Known rows, with every way that one mark hangs from another
zeti[gisi ropo[zila]]: [  7.4  33.4 -27.9 -49.7  26.5  11.0 -33.8 -22.6  42.6   4.2  40.2  50.7
 -17.3 -24.7  -7.1  -7.7  -4.3  -7.2 -28.7   6.0  -6.9  -3.6  43.2]
zeti[gisi[zila[ruze]] ropo[bulifa]]: [ 34.0  54.2 -25.3 -14.3  23.7 -19.4 -14.4 -50.0  27.5 -19.8  41.2  21.5
 -23.0 -12.1 -28.8  39.2  12.0  25.2 -38.9  40.0  19.6   2.5  34.3]
zeti[ropo[bulifa]]: [ 24.3  13.0 -25.7 -20.6   6.6 -22.3 -24.4  -4.2  18.3  18.2  32.7  41.0
 -11.1  -8.5   4.2  10.5  -3.5   2.1  -2.9  17.2  36.4  16.2  14.2]
zila[ropo[bulifa[ruze]]]: [ 58.8 -23.1  12.0   5.4 -61.7 -22.6 -11.4  -0.6  10.2  -2.3  45.5  -5.6
   9.6  13.9 -16.1  50.5  12.4  -8.9  -7.3 -28.0  37.8  -0.2 -29.0]
lutun[lomineb[gisi] zeti[ropo]]: [-60.9  12.5 -24.1 -14.8   2.1 -16.3  -8.1   2.7  11.7 -26.2 -19.2  48.0
 -23.8  -5.2  -3.9 -56.5  14.1  11.6  17.3  36.8 -39.3  18.1  41.0]
lomineb[gisi lutun]: [ -0.5 -27.9  33.0  -0.9  10.2  21.7  36.4  14.6 -16.6   1.8 -15.8 -19.4
  19.7  35.7  35.3 -35.9  18.8   5.4  28.3  -7.4 -31.5 -32.5 -26.4]
lutun[lomineb]: [ -5.0 -12.6  -6.5  -6.5 -16.9  17.6 -18.9  10.8  14.6  -4.2   4.2  24.5
 -37.9  -0.6  -8.2 -26.8  13.6 -22.5   7.3  -6.6 -31.3   7.3  -0.1]
ruze[zila[gisi ropo[bulifa]]]: [ 30.6  -0.9  -5.1  31.4 -45.7 -15.3   2.3   8.0   3.5  51.2  19.0 -34.8
   7.5 -13.7  -0.3  64.2 -36.5 -29.9 -27.4  -4.0  35.7 -25.7 -33.5]
ruze[zila[gisi]]: [ 21.6  -8.8  -2.5  22.2 -19.6   8.5   3.8  22.1   5.3  47.6 -10.8 -32.3
  -4.6  -9.7   0.3  22.8 -27.7 -39.0 -17.6 -21.2  -1.9 -16.2 -38.4]
lutun[lomineb[gisi] zeti[ropo[bulifa]]]: [-44.1  29.5 -21.2 -32.1   2.2 -30.1 -20.0  -5.7  15.4 -23.3   1.4  49.8
  -5.7  -7.9   1.7 -31.7   7.4  22.4  25.0  46.6 -17.9  23.0  45.3]
zila[gisi ropo ruze]: [ 41.0 -19.8  20.7  39.8 -73.3   0.3  30.1 -24.6 -15.8  16.4   2.3 -12.0
 -30.2  20.1 -24.4  71.8   7.4 -21.1 -53.1 -10.3  37.4 -42.5 -22.0]
ruze[zila]: [ 12.4 -21.2 -16.4  21.2   5.1   3.1 -18.0  20.9   9.8  26.3  -7.6 -10.5
 -11.6 -11.1   3.5  -5.7 -23.9 -40.3  -2.8 -12.6 -24.4 -11.2 -32.0]
lutun[lomineb[gisi ruze[zila]] zeti[ropo[bulifa]]]: [-84.0  21.1 -26.5  -7.5  33.4 -19.8 -23.3  10.3   5.9 -30.5 -37.5  18.2
  12.8 -15.1 -12.8 -36.9 -25.9  34.3  37.5  38.0 -29.5  22.0  23.3]
lutun[lomineb[gisi ruze] zeti]: [-61.8 -13.0   6.0  -4.1  -3.0   8.8   0.6   6.8  -7.1 -60.7 -41.2   8.6
 -10.3  11.3  -6.4 -57.5  22.7  21.4  22.8   2.1 -54.8  10.1  23.7]
bulifa[ruze]: [ 49.1 -32.5  14.6   0.8 -35.3   2.7 -10.7  14.0  11.0  -6.5  15.1  -2.1
   0.6  18.3 -14.6   7.7  23.4 -13.6   3.4 -44.9   0.6   8.8 -32.9]
ropo[bulifa]: [ 45.7  -5.6  -4.4 -15.2 -12.8  -8.1 -21.8  -5.0  11.2  11.1  32.9  10.9
  -6.0   1.8  12.1  16.9   4.9 -14.8  -2.6  -9.3  14.6   0.6  -2.0]
zeti[ropo]: [  7.0  -2.7 -27.6  -3.7   7.7  -7.1 -11.1   5.5  14.1  14.4  10.8  39.2
 -30.0  -6.1   0.5 -13.0   4.0  -8.7 -10.0   8.8  13.7  13.7   8.8]
lomineb[gisi lutun ruze[zila[ropo]]]: [-45.1 -43.8  20.9  46.3  12.4  20.0  44.5  28.1 -32.0  -5.1 -48.6 -52.6
  33.1  28.2  16.6 -22.4 -19.0  14.0  24.2  -4.3 -29.1 -46.7 -49.2]
lomineb[gisi lutun[zeti] ruze]: [-37.8 -30.9  34.5   8.7  27.3  17.2  39.8   9.6 -38.0 -38.3 -51.4 -21.0
  16.7  31.9  27.8 -56.3  27.3  23.7  31.1 -10.1 -35.9  -8.3  -2.0]
lutun[lomineb[ruze[zila[ropo[bulifa]]]] zeti[gisi]]: [-58.8  22.3 -16.4  -2.8   0.6 -11.9 -38.7   2.0  26.1 -40.6  -1.7  -1.7
 -11.2 -32.6 -32.7   6.1 -24.8  -8.0   4.1  12.6 -39.9  -0.1  13.5]
lomineb[lutun[zeti[gisi ropo]] ruze]: [-53.1  16.3   2.2 -22.3  59.5  11.7   8.2   4.1   1.0 -34.4 -20.5  22.6
 -15.7  -2.5  -4.9 -43.6  17.6  18.8  16.9   3.3 -19.7  15.7  23.7]

Rows
[-30.6  33.5 -14.2 -34.7   9.5  13.2 -19.3 -24.5  -2.7  -5.8  -0.1  45.7
 -16.5 -23.2 -16.3  -3.0  -2.4  21.7 -10.2  11.8  35.2  44.5  64.3]
lutun[lomineb[ruze] zeti[ropo[bulifa zila[gisi]]]]
[ 66.9 -10.8  26.4   8.0 -85.1 -15.2  10.4  -1.5   3.4  20.2  43.0 -25.5
  15.6  16.3 -20.5  78.0   9.5  -4.3 -19.8 -35.7  59.9  -5.0 -33.0]
zila[gisi ropo[bulifa[ruze]]]
[ -5.8 -12.9   9.4  29.8  34.7   8.0  45.1  -2.0 -31.8 -22.9 -22.9 -32.8
   2.3  12.8  43.0 -62.1  39.6   8.9   7.8  16.1 -40.7   4.3  12.8]
lomineb[gisi[zila] lutun[zeti]]
[-38.1 -34.2  11.0  32.1  46.4  21.6  11.3  28.1 -35.4  -3.8 -57.4 -25.8
  -1.5  -0.2  15.7 -43.7 -10.1 -21.2  28.5 -20.6 -32.1   6.3 -24.8]
lomineb[lutun[zeti] ruze[zila]]
[ 22.2  -8.2   9.2  30.7   6.1  -1.6  46.0 -10.5 -26.4  -3.4  19.4 -44.3
  22.4  21.4  38.6  -5.4  20.9  25.4  -1.4  27.6   6.2 -22.1  -2.7]
lomineb[gisi[zila[ropo[bulifa]]] lutun]
[ 60.9  10.8   7.0 -28.1 -25.9  18.0 -12.2 -25.3   5.3  39.5  42.6   0.8
   6.7  -8.6  15.7  42.3  -5.2 -16.6 -31.8 -18.4  43.4  -6.1  16.4]
ropo[bulifa zila[gisi]]
[-76.5 -13.2  -5.9  16.9  14.2   5.9  -9.0  22.1  -4.0 -39.7 -60.6 -12.8
   2.6  -4.0 -10.4 -55.0 -13.1   8.0  28.6   5.1 -73.4   2.4  -1.4]
lutun[lomineb[gisi ruze[zila]] zeti]
[ 22.4  24.3  24.7 -19.0  11.3  10.0  16.3 -45.7 -34.0  32.7  -0.3  30.5
  -3.4   5.1   7.0  38.5   4.7   2.2 -19.5  12.7  57.4  -0.1  31.6]
lomineb[lutun[zeti[ropo[bulifa zila[gisi ruze]]]]]
[ 57.1  -4.2  19.9   2.4 -43.0  -7.3  -8.2  19.1  11.2  38.3  14.4 -42.9
  36.1   2.4 -17.5  62.0 -21.7 -17.2   4.2 -42.6  26.9   2.0 -57.0]
ropo[bulifa[ruze[zila[gisi]]]]
[ 56.1  -6.6  22.1  -0.7 -38.2  27.9   7.6 -41.3 -13.4  24.8   5.3   4.0
 -15.3  13.0 -11.9  50.9   4.6 -19.8 -50.1 -22.7  27.5 -31.3   3.6]
ropo[zila[gisi ruze]]
[-46.4  -2.3  11.8   2.2  56.6  20.9   0.8  20.3  -3.0 -21.0 -41.1 -28.0
   3.2  -9.2   0.6 -35.8  -9.8 -13.3  21.6 -20.5 -57.4  -9.7 -15.9]
lomineb[lutun[zeti[gisi]] ruze[zila]]
[ 13.9  45.2 -25.2 -51.0  14.4 -21.8 -35.2 -13.0  49.3  -0.1  49.5  39.1
  -8.2 -18.6 -10.7  19.2  -3.2   7.1  -8.2  17.7   9.4   4.1  24.3]
zeti[gisi ropo[bulifa]]
[-19.0   2.7  14.9  -5.2  26.9 -26.1   5.7  21.9  -9.0   7.0 -21.2 -10.1
  55.5  12.2  10.6 -15.9 -11.2  18.5  54.4   5.4  -8.9  11.0 -27.0]
lomineb[gisi lutun[zeti[ropo[bulifa[ruze[zila]]]]]]
[ 12.1  23.6   8.2 -29.2  24.3  11.4  11.0 -20.6 -21.6  42.3  14.3  24.0
   3.7 -12.0  28.3   5.9   1.5  -4.8  -6.8   8.1  51.0  20.3  39.4]
lomineb[lutun[zeti[ropo[bulifa zila[gisi]]]]]
[ 14.7 -15.6  -6.8  46.6 -44.2  -1.9  14.9  16.7   1.0  46.3  -2.3 -36.4
 -10.5 -11.0  -5.8  39.8 -30.4 -41.1 -34.7 -10.8  13.6 -28.2 -39.5]
ruze[zila[gisi ropo]]
[ 31.4  15.8 -27.9 -38.5  17.1  -1.9 -35.1 -23.3  16.4  24.5  45.7  52.3
  -4.5 -16.7  12.6   7.7  -9.0  -3.2 -18.7  13.9  41.5  13.9  37.9]
zeti[ropo[bulifa zila]]
[-56.2 -11.2 -16.3  47.8  -9.4  -2.1  27.2 -11.3 -20.3 -71.0 -28.6 -18.3
 -23.7  -1.1  -5.7 -51.9  31.5  32.3 -13.2  31.1 -37.8  15.9  40.0]
lutun[lomineb[gisi[zila[ropo]] ruze] zeti]
[-22.1 -37.3  37.8   4.9  21.9  34.3  42.9  16.0 -31.0 -24.9 -38.9 -28.4
  24.6  45.2  22.5 -42.9  19.6  33.5  34.3 -17.5 -26.4 -27.6 -23.1]
lomineb[gisi lutun ruze]
[ 35.6  15.5  -3.6  -3.8 -21.5 -20.0 -12.7  19.7  18.6  46.0  15.7 -11.7
  29.8  -6.8 -26.6  55.5 -29.1  -1.7   4.2 -18.0  47.6  19.5 -39.5]
zeti[ropo[bulifa[ruze[zila[gisi]]]]]
[ 71.0 -11.6  -7.6  33.1 -41.4 -20.4   1.4 -11.5   1.3 -12.4  51.3 -26.8
   1.7   1.6  -9.9  36.4  26.5   4.5 -26.7  -8.5  38.6  19.8 -12.5]
gisi[zila[ropo[bulifa[ruze]]]]
[-53.2  32.5  -8.8 -22.3  75.7  -4.8 -13.3   9.5   7.9 -11.7 -17.4   4.0
  13.1 -21.1  -2.7 -17.4 -24.1  14.0  29.7  13.3 -14.8  12.8   6.0]
lomineb[lutun[zeti[gisi ropo[bulifa]]] ruze[zila]]
